What can hang from each mark:
nobas: tamos
bugig: momobeb zemu
bime: tamos
zemu: bugig satil
satil: babo bime duvof riteb zemu
tamos: bime momobeb nobas
duvof: satil
riteb: satil
momobeb: bugig tamos
zimivip: sokov tamos
babo: satil tamos

Each row was made from one small tree. The marks that hang from a mark follow it in brackets, in alphabetical order. Every link used is in the known rows. Write each row's tree.
In the rows, zero is written as 128.
Known rows:
nobas{tamos{momobeb{bugig{zemu}}}}: [115 186 133  67 153 104  80 132 132 116 116 146 113  62  99 114 130 115
 114 118 123 115 129  88 118 135 145 142 133 130 129  82 127 153 158 164
 153 132 114  90 113 143 105 134  94 152 132 119 142 138 139 135  91 131
 128 126 128]
bime{tamos{momobeb{bugig} nobas}}: [116 139 130  85 156 118  97 152 113 134 115 132 118  47 108 153 154 117
 109 104 139 162  54 100 139 131 118 128 153 152 132 126 150 158 169 129
 170 143 115  98 150 140 117 149 106 147 130 113 128 140 121 129  71 174
 110 121 117]
bugig{momobeb{tamos{bime}} zemu{satil{babo riteb}}}: [ 99 133 137  82 160 148  37 147 112 124 127 179 119 134 138 151 135 101
  63 109 156  39 156  75 118 130 122 164  78 119 142  85 149 133 140 116
 133 135 101  83 126 138  64 168 112 156 118 125 154 118 157 134 122 165
  90  82 169]
bugig{momobeb}: [119 142 126  83 135 123 116 138 124 115 115 133 131 105 118 144 121 142
 102 126 132  93 138 108 139 115 112 159 114 132 148  86 144 100 138 102
 138 117 114 132 116 126 122 129 119 149 132 118 136 127 154 124 117 142
 100 114 134]
tamos{bime nobas}: [117 139 111  72 138 124 118 148 128 142 139 163 126 101 136 168 153 111
 121 113 156 128 107 115 151 119 137 137 135 134 135 127 154 124 158 130
 171 136 132 102 117 140 122 136 119 112 156 115 132 109 143 146  99 140
 104  95 101]
babo{tamos{bime momobeb{bugig}}}: [101 143 119  47 174 127 109 147 121 106 142 152  97  56 116 154 129  85
  88 101 154 124  97  95 150 143 125 124  99 130 118 125 161 124 159 133
 184 160 129 108 127 154 136 127 119 123 149 134 128 134 148 134  43 176
 134 138 134]
tamos{bime momobeb{bugig{zemu{satil}}} nobas}: [ 93 168 135  53 136 137  81 142 116 155 121 174 110  70 120 140 146  89
  88  90 168 104 106  84 162 128 121 142 121 107 123 106 139 150 184 165
 168 144 146  96 123 154  84 159 111 131 147 127 160 126 134 160  83 147
 123 113 130]
riteb{satil}: [109 145 111  70 146 149 118 151 105 139 129 144 111 124 113 144 118 131
 112 113 141  88 124  97 167 101 136 157 133 142 134 111 120  91 126 131
 153 101 123 132 142 141 107 147 119 142 124 104 150 123 141 118 110 125
 128 103 142]
zimivip{sokov tamos{bime momobeb}}: [108 128 120   4 162 121 131 152 140  91 111 151 115  91 145 163 132 127
 134  79 153 101 100  84 111 165 128 152 127 116 168 103 143 111 148 109
 187 133 138 122 129 140  99 154 101 115 129 114 135 120 172 146  59 155
 121 112 140]
bime{tamos{momobeb{bugig{zemu{satil{babo}}}} nobas}}: [ 97 159 148  94 161 136  50 153  97 145 116 141 133  71 111 128 160 101
  99 107 146 126  75  61 151 133 117 146 139 154 131 115 144 150 168 141
 156 125 108  82 144 135  62 183  99 167 131 127 152 139 100 126  87 150
 106  92 143]
momobeb{bugig{zemu{satil{bime}}} tamos{nobas}}: [ 67 175 130  92 158 131  74 160  88 166 137 167  94 103 115 159 146 113
 106 104 154  87 115 126 171 118 135 146 144 152 116 119 142 137 142 132
 160 117 134  78 162 137  65 150 118 154 124 141 159 136 151 142 145 159
  88  95 150]
duvof{satil{babo bime{tamos{momobeb}} riteb zemu}}: [163  91 142  89 190 125   7 165  66 108 122 140 131 128 126 131 166 142
 123 151 126  71  88  73  76 163 147 153  59 186 154 114 158 127 148  99
 136 135  57  66 162 131  42 200 111 157 116  88 139 145 179  75 114 188
  96  72 132]
bugig{momobeb{tamos} zemu{satil{riteb}}}: [110 145 145  82 135 128  71 149 120 122 122 161 117 128 105 149 102 133
  67 108 136  32 175  88 139 111 125 170  92 132 151  60 137 134 136 127
 137 130 107  91 146 143  84 148 124 163 101 121 174 121 153 135 146 160
 106 104 158]
tamos{momobeb}: [128 129 134  69 151 120 121 144 125 120 127 134 119  84 123 146 114 129
 117 120 125 103 112  94 122 134 130 151 121 121 140 116 138 103 136 137
 151 136 109 119 123 135 122 135 114 139 131 101 136 121 137 127  92 159
 134 116 114]
nobas{tamos{bime momobeb{bugig{zemu{satil}}}}}: [ 80 184 130  45 150 134  80 120 131 131 109 180  99  76 101 116 126  93
  96  87 156  91 127  74 138 131 153 140 116  91 113  81 135 156 170 182
 171 147 118  87  98 140  85 142  98 144 133 129 154 129 153 147  83 143
 139 112 142]
zimivip{sokov tamos{nobas}}: [112 143 132  38 149 107 135 157 128 109 124 135 139 113 127 169 149 147
 154  99 136 117 101 103 154 141 136 156 163 175 174  96 141 118 131 100
 185 101 152 107 155 133  98 133 105 125 125 117 148 123 154 135  97 104
  86  98 119]
zemu{bugig{momobeb} satil{bime}}: [ 73 137 121  72 153 169 115 118  85 147  90 150 123 123 102 119  96 149
 107 109 156  69 151  96 179  99 106 163  90 112 119  96 164  94 124 101
 126 104 126 102 125 100  76 139 134 169 118 119 175 123 184 100 120 146
  83  88 165]
zimivip{sokov tamos{bime nobas}}: [105 134 117  26 150 117 135 158 135 115 121 155 135 111 142 176 161 126
 145  90 157 119 100 104 149 146 136 148 152 156 169 106 149 125 152 104
 194 117 161 109 137 139 101 140 107 105 141 119 142 119 164 150  78 119
  87  96 122]
riteb{satil{babo zemu}}: [134 128 128  68 184 149  51 159  75 129 142 128 135 142 119 140 164 107
 115 135 134  70 114  62 142 126 140 151 114 162 135 118 124  83 118 125
 139  90 100 133 153 146  75 168 118 139 129  97 142 129 154 104 102 103
 123  78 134]
nobas{tamos}: [113 164 122  82 149 117 120 123 136 120 128 145 122 110 106 132 119 130
 129 127 113 114 132 110 126 120 168 140 138 144 129  92 139 123 124 150
 159 121 103  95 107 124 122 114 107 142 125 111 127 120 150 117 118 120
 124 102 106]
duvof{satil{zemu{bugig}}}: [157 131 139  73 169 139  91 145  80 127 128 135 154 113 107 132 126 153
 118 113 128  88 141  88 173 112 140 130  94 158 121  84 151 106 155 153
 116 116 138 126 134 135  99 166 131 135 132 115 170 126 163  84 109 123
 124  93 123]
duvof{satil{bime{tamos} riteb}}: [139 122 117 107 144 131  80 158  86 117 119 158 119 132 118 145 119 177
 130 137 124  89 112 113 136 123 152 156  94 190 144 101 157 125 145  99
 152 135  87  70 150 113  76 167 123 160 109 112 156 140 179  78 144 191
  88  87 145]
satil{babo bime duvof}: [103 136 110 101 201 139  79 156  64 135 111 140 121 124 147 126 138 111
 142 153 133  84  93  92 134 167 134 180  99 156 124 155 145  74 105  84
 149 113  93  94 124 113  47 159 105 145 155 121 128 136 174  91 138 144
  68  61 137]
babo{satil{bime duvof riteb zemu{bugig}}}: [142 121 134  82 199 142  64 156  36 124 118 149 146 141  82 117 124 136
 122 145 137  48 149  59 186 158 156 168  44 165  97 113 138 133 105 126
 155 136 114  59 163 114  30 148 143  96 136  99 188 135 202  82 112 115
  56  65 145]
nobas{tamos{bime}}: [102 160 105  65 148 124 115 126 145 121 126 165 113 106 119 140 131 113
 124 112 138 122 127 106 124 128 172 136 124 118 127 100 150 132 141 152
 171 135 108  96  88 128 127 122 108 126 139 113 123 111 161 131 100 135
 125  97 112]
zimivip{tamos{nobas}}: [117 141 116  68 149 116 130 149 130 124 136 122 133 108 122 164 150 147
 130 114 123 124 105 125 153 118 133 150 146 162 151 104 153 120 130 105
 168 111 139  95 148 143 115 125 120 128 128 112 142 122 142 121  99 111
 105 104 109]
bugig{zemu}: [139 164 124  90 139 119 104 156 124 121 132 144 135 108 115 140 116 143
 113 132 114  96 153  91 161 112 136 155 131 150 144  92 132 102 146 143
 144 122 119 111 127 134 110 146 122 136 133 127 156 118 132 127 134 130
 122 101 127]
riteb{satil{babo{tamos{nobas}} duvof zemu{bugig}}}: [124 124 113  63 222 152  42 164  56 136 139 136 144 122  90 115 179  72
 107 136 155  90 104  46 194 133 122 141  75 192 115 132 150  94 114 131
 149 108 127  93 157 163  57 158 125 120 162  96 170 119 143  83  72  72
  94  64 117]
bime{tamos{momobeb{bugig{zemu{satil}}} nobas}}: [106 167 137  80 141 132  79 152 114 147 113 144 119  62  91 131 139 114
  98  95 144 122  87  74 169 119 120 143 145 146 135  97 138 159 178 159
 169 135 115  88 149 141  83 169 113 157 130 125 163 137 109 139  96 157
 122 109 138]

Which tree is each row?
[141 121 139 106 190 134  68 147  73 115 115 139 147 129 132 131 123 101
 120 140 120  74 100  72 137 159 126 176  78 161 129 130 128 107 103 107
 154 131  97  88 128 125  58 153 101 141 142 114 143 134 153  97 118 131
  72  70 124]
satil{babo duvof riteb}
[ 89 149 115  83 167 123 100 157 112 151 141 171  96  78 137 190 163  87
 101  89 165 147  79 141 146 135 129 120 153 133 116 134 157 154 163 129
 171 140 149 105 135 151 128 140 114 118 144 138 115 133 142 151  83 174
  99 117 120]
momobeb{bugig tamos{bime nobas}}
[149  98 118 103 238 155  13 158  27 121 104 135 155 141  99 109 155 112
 134 145 122  85  90  41 149 159 125 152  59 172 128 144 159 123 108  98
 147 129  80  55 161 107  23 192 132 140 127 107 163 135 192  63 106 157
  54  37 141]
satil{babo bime{tamos} duvof riteb zemu{bugig}}
[119 166 124  61 146 110  78 155 124 137 127 168 117  54 130 147 165  91
 102 105 162 127 101 101 140 137 114 137 135 119 133 113 144 157 190 152
 163 152 141  97 124 162 105 160 107 120 160 123 144 129 133 163  73 150
 108 123 120]
tamos{bime momobeb{bugig{zemu}} nobas}
[ 86 126 113  62 178 131  64 164  95 132 148 152  98 108 132 138 174 101
 118 147 165  98  89  92 124 140 136 155 101 182 137 147 156  90 115  99
 162 114  94  72 157 161  82 136 115 141 151  80 144 123 143 106  78 124
 103  91 128]
riteb{satil{babo{tamos{momobeb nobas}} bime}}
[ 77 174 139  92 188 147  61 153  70 129 141 151 117 116 107 127 128 104
  97 133 139  79 130  79 191 123 133 151 100 181 113 120 150  94 127 109
 163 105 118  76 154 122  55 142 116 168 134 155 162 142 150 102 116 129
 100  86 174]
momobeb{bugig{zemu{satil{babo{tamos} bime}}}}
[107 155  97  74 131 103  76 167 150 133 130 176 110  92 138 165 171 113
  84 115 161 105 142 117 118 122 115 146 131 135 158  85 161 141 173 124
 144 143 123  98 121 161 121 151 120 124 143 119 134 109 140 160 123 166
  92 112 129]
bugig{momobeb{tamos{bime nobas}} zemu}
[105 141 123  55 164 134 102 142 112 128 122 153  99  61 136 151 133  96
 103  91 157 119  86 104 134 143 119 138 120  95 118 132 139 133 166 137
 166 151 133 124 118 139 119 151 108 127 145 126 122 137 152 144  56 175
 123 130 132]
tamos{bime momobeb{bugig}}
[128 124  91  82 190 134  53 158  59 139  83 135 138 106  85 109 174 129
 117 132 151 107 101  70 158 142 101 151  86 161 140 112 178 133 147  88
 142 124 101  76 144 128  53 170 134 137 141 102 155 133 187  96 124 152
  45  64 124]
satil{bime{tamos{nobas}} duvof zemu{bugig{momobeb}}}
[138 123 142  75 187 136  52 142  80 104 132 123 158 113 110 118 148 139
  88 139 136  82 151  71 158 122 113 128  54 187 135  72 181  89 147 113
 102 112 120 111 132 142  88 155 129 153 141 115 157 127 161  67  84 112
 100  95 141]
duvof{satil{babo{tamos} zemu{bugig{momobeb}}}}
[ 95 132 106  67 137 113 101 152 142 140 127 167 101  91 145 178 164 108
  89 108 167 113 115 135 112 130 116 137 129 123 148 106 166 136 156 109
 151 142 123 107 118 151 136 137 117 122 139 111 113 114 153 149 107 176
  89 110 118]
bugig{momobeb{tamos{bime nobas}}}
[105 120 149  84 210 169  76 132  60 121 122 145 153 128  95 116  95  89
  98 119 134  60 126  46 208 135 123 159  46 162 100 124 151  99  94 132
 157 132 120  60 142 124  51 141 119 155 136 124 191 122 147  69  84 115
  90  62 144]
zemu{bugig satil{babo{tamos} duvof riteb}}
[ 96 155 171 111 174 132  35 156  82 151 144 165 131 114 124 163 147  85
  89 109 143  80 111  93 156 128 130 147 126 169 118 109 129 161 135 137
 148 121 131  64 162 142  59 157 103 159 122 136 161 138 128 128 114 130
  82  88 141]
momobeb{bugig{zemu{satil{babo riteb}}} tamos{nobas}}
[114 116 102  91 200 165  28 167  49 154 121 139 134 139 105 125 191 113
 137 130 158 121  89  64 156 117 127 131 120 180 132 145 164 120 129 109
 138  93 102  77 173 126  50 186 133 145 125  89 162 128 158  84  92 121
  79  51 141]
riteb{satil{babo bime{tamos{nobas}} zemu{bugig}}}
[ 82 183 130  87 158 145  88 143  76 147 116 158 111 114 102 129 111 129
 113 110 145  70 138  95 192 109 130 162 125 137 114 104 126 107 141 125
 159 108 133  99 147 116  61 151 119 159 123 151 168 144 169 128 143 143
  98  95 167]
momobeb{bugig{zemu{satil{bime}}}}
[117 129 118  54 141 116 109 146 138 136 133 165 112  75 139 158 155 101
 117 112 157 127  92 108 115 138 130 143 122 114 141 128 155 132 169 141
 167 154 118 100 111 154 124 139 111 112 153  96 128 108 136 149  74 153
 117 110  92]
tamos{bime momobeb nobas}
[ 87 130 101  63 207 142  59 165  70 118 124 146  85 110 122 116 147  94
 113 149 154  61  91  71 131 165 128 182  68 163 128 151 141  64 100  93
 164 121  81  87 141 153  46 156 106 149 151  93 143 131 160  89  95 142
 102  83 149]
riteb{satil{babo{tamos{momobeb}} bime duvof}}
[101 118 127 110 189 153  44 150  57 148 104 157 131 143 116 133 149 105
 127 137 139  79  70  70 154 155 135 179  88 178 126 145 151 126 113  90
 172 125  77  37 153 109  16 172 111 159 131 106 158 136 164  90 140 155
  47  37 133]
zemu{satil{babo bime{tamos{nobas}} duvof riteb}}
[102 185 143  83 143 145 101 139  93 142 122 146 125 104 100 134 103 124
  95  98 135  80 140  85 201 104 127 155 134 136 115  91 119 117 151 151
 155 112 143 119 138 127  81 151 115 156 121 154 168 137 140 131 122 131
 123 105 160]
momobeb{bugig{zemu{satil}}}
[117 133 125  78 166 136  93 153 111 108 155 157 122 111 153 149 144 124
 100 132 147 105 116 105 151 133 146 135  84 185 127 113 171  85 151 123
 150 131 118 101 113 143 110 153 110 138 152 128 128 119 144  93  93 149
 122  94 137]
duvof{satil{babo{tamos{bime}}}}
[106 173 150  68 149 140  95 141 104 134 119 146 114  75 102 129 104 114
  92  92 137  77 126  76 169 122 121 156 120 115 122  91 117 124 158 160
 155 130 129 115 133 140  81 155 113 155 123 135 167 137 128 140  98 146
 138 119 153]
tamos{momobeb{bugig{zemu{satil}}}}
[112 138 106  74 201 138  87 154  98 110 140 149 125 105 134 137 146  76
 102 135 143 103  95  76 159 162 131 154  78 164 123 142 164  81 123 115
 175 144 107  88 106 141  89 146 110 118 170 131 123 121 146 104  83 146
 100  77 128]
satil{babo{tamos{bime}} duvof}
[ 71 187 129  61 158 129  72 121 105 136 107 165  94  86  94 107 119 119
 118 115 141  74 131  86 131 133 158 156 116 118 116  88 128 139 145 153
 161 124  98  69 126 126  60 137  98 169 123 122 160 138 170 128 116 139
 119 107 148]
nobas{tamos{momobeb{bugig{zemu{satil{bime}}}}}}
[113 159 143  81 141 108 135 155 129 122 176 141 136  98  94 160 143 140
 100 143 138 120 136 107 193 123 169 139 116 210 121 103 156 121 126 140
 180 133 130  72 147 141 126  99 130  94 146 112 148 120 118 119  89 101
 108 109 116]
babo{satil tamos{nobas}}
[133 130 113  71 204 151  45 166  52 132 123 132 130 139 114 122 163  88
 113 136 135  56 100  48 151 154 130 171  88 161 129 128 117  76 112 120
 144  99  98 132 144 150  43 175 109 131 147 102 140 130 155  98 117 106
 106  67 136]
riteb{satil{babo duvof zemu}}
[ 81 127 122 104 189 186  90 138  63 149 106 146 135 130 116 125 119 137
 128 113 141 108 100  72 178 117 132 144 117 143 114 140 171  98 116 109
 145 105  99  73 143  88  53 176 123 177 111 125 162 122 155  75 102 162
  92  53 167]
zemu{bugig satil{babo bime{tamos}}}
[101 172 116  84 158 116  78 170 118 146 142 178 102  77 135 178 169  90
  96  98 156 131 104 126 154 129 123 123 156 142 126 114 146 159 178 145
 161 143 151  99 139 159 114 151 116 120 146 143 133 130 134 160 100 166
 100 113 131]
momobeb{bugig{zemu} tamos{bime nobas}}
[168  97 163  67 203 131  35 153  72  90 152 136 160 107 111 124 138 121
  97 137 130  68 130  53 134 141 131 126  25 180 128  97 168 114 145 141
 121 145 106  72 152 153  80 157 123 143 134  93 177 123 157  66  54 129
 117  96 118]
duvof{satil{babo{tamos{momobeb}} riteb zemu{bugig}}}
[163 113 157  81 200 121  42 161  89  87 173 127 159 139 101 149 148  98
 100 154 110  77 132  54 142 141 145 133  63 197 142 116 158 105 111 117
 158 129  93  77 161 144  95 133 127 128 133 108 146 129 154  91  87 119
 109  81 110]
satil{babo{tamos} riteb zemu}
[115 145 129  69 187 152  46 153  92 109 135 175 135 136 113 123 122  77
  80 124 144  43 140  35 178 143 134 173  39 163 122 111 145 106 128 138
 176 149 106  57 122 145  41 159 112 133 153 134 174 119 151 106 109 131
  99  64 148]
bugig{zemu{satil{babo{tamos{bime}} duvof riteb}}}
[119 120 129  99 199 121  49 161  67 117 141 153 135 132 120 137 157  91
 126 169 138  85  97  90 143 162 137 170  68 212 128 150 162 109 101  80
 176 135  95  33 155 133  53 126 111 128 159 106 152 130 166  91 118 121
  46  61 109]
satil{babo{tamos{nobas}} bime duvof riteb}
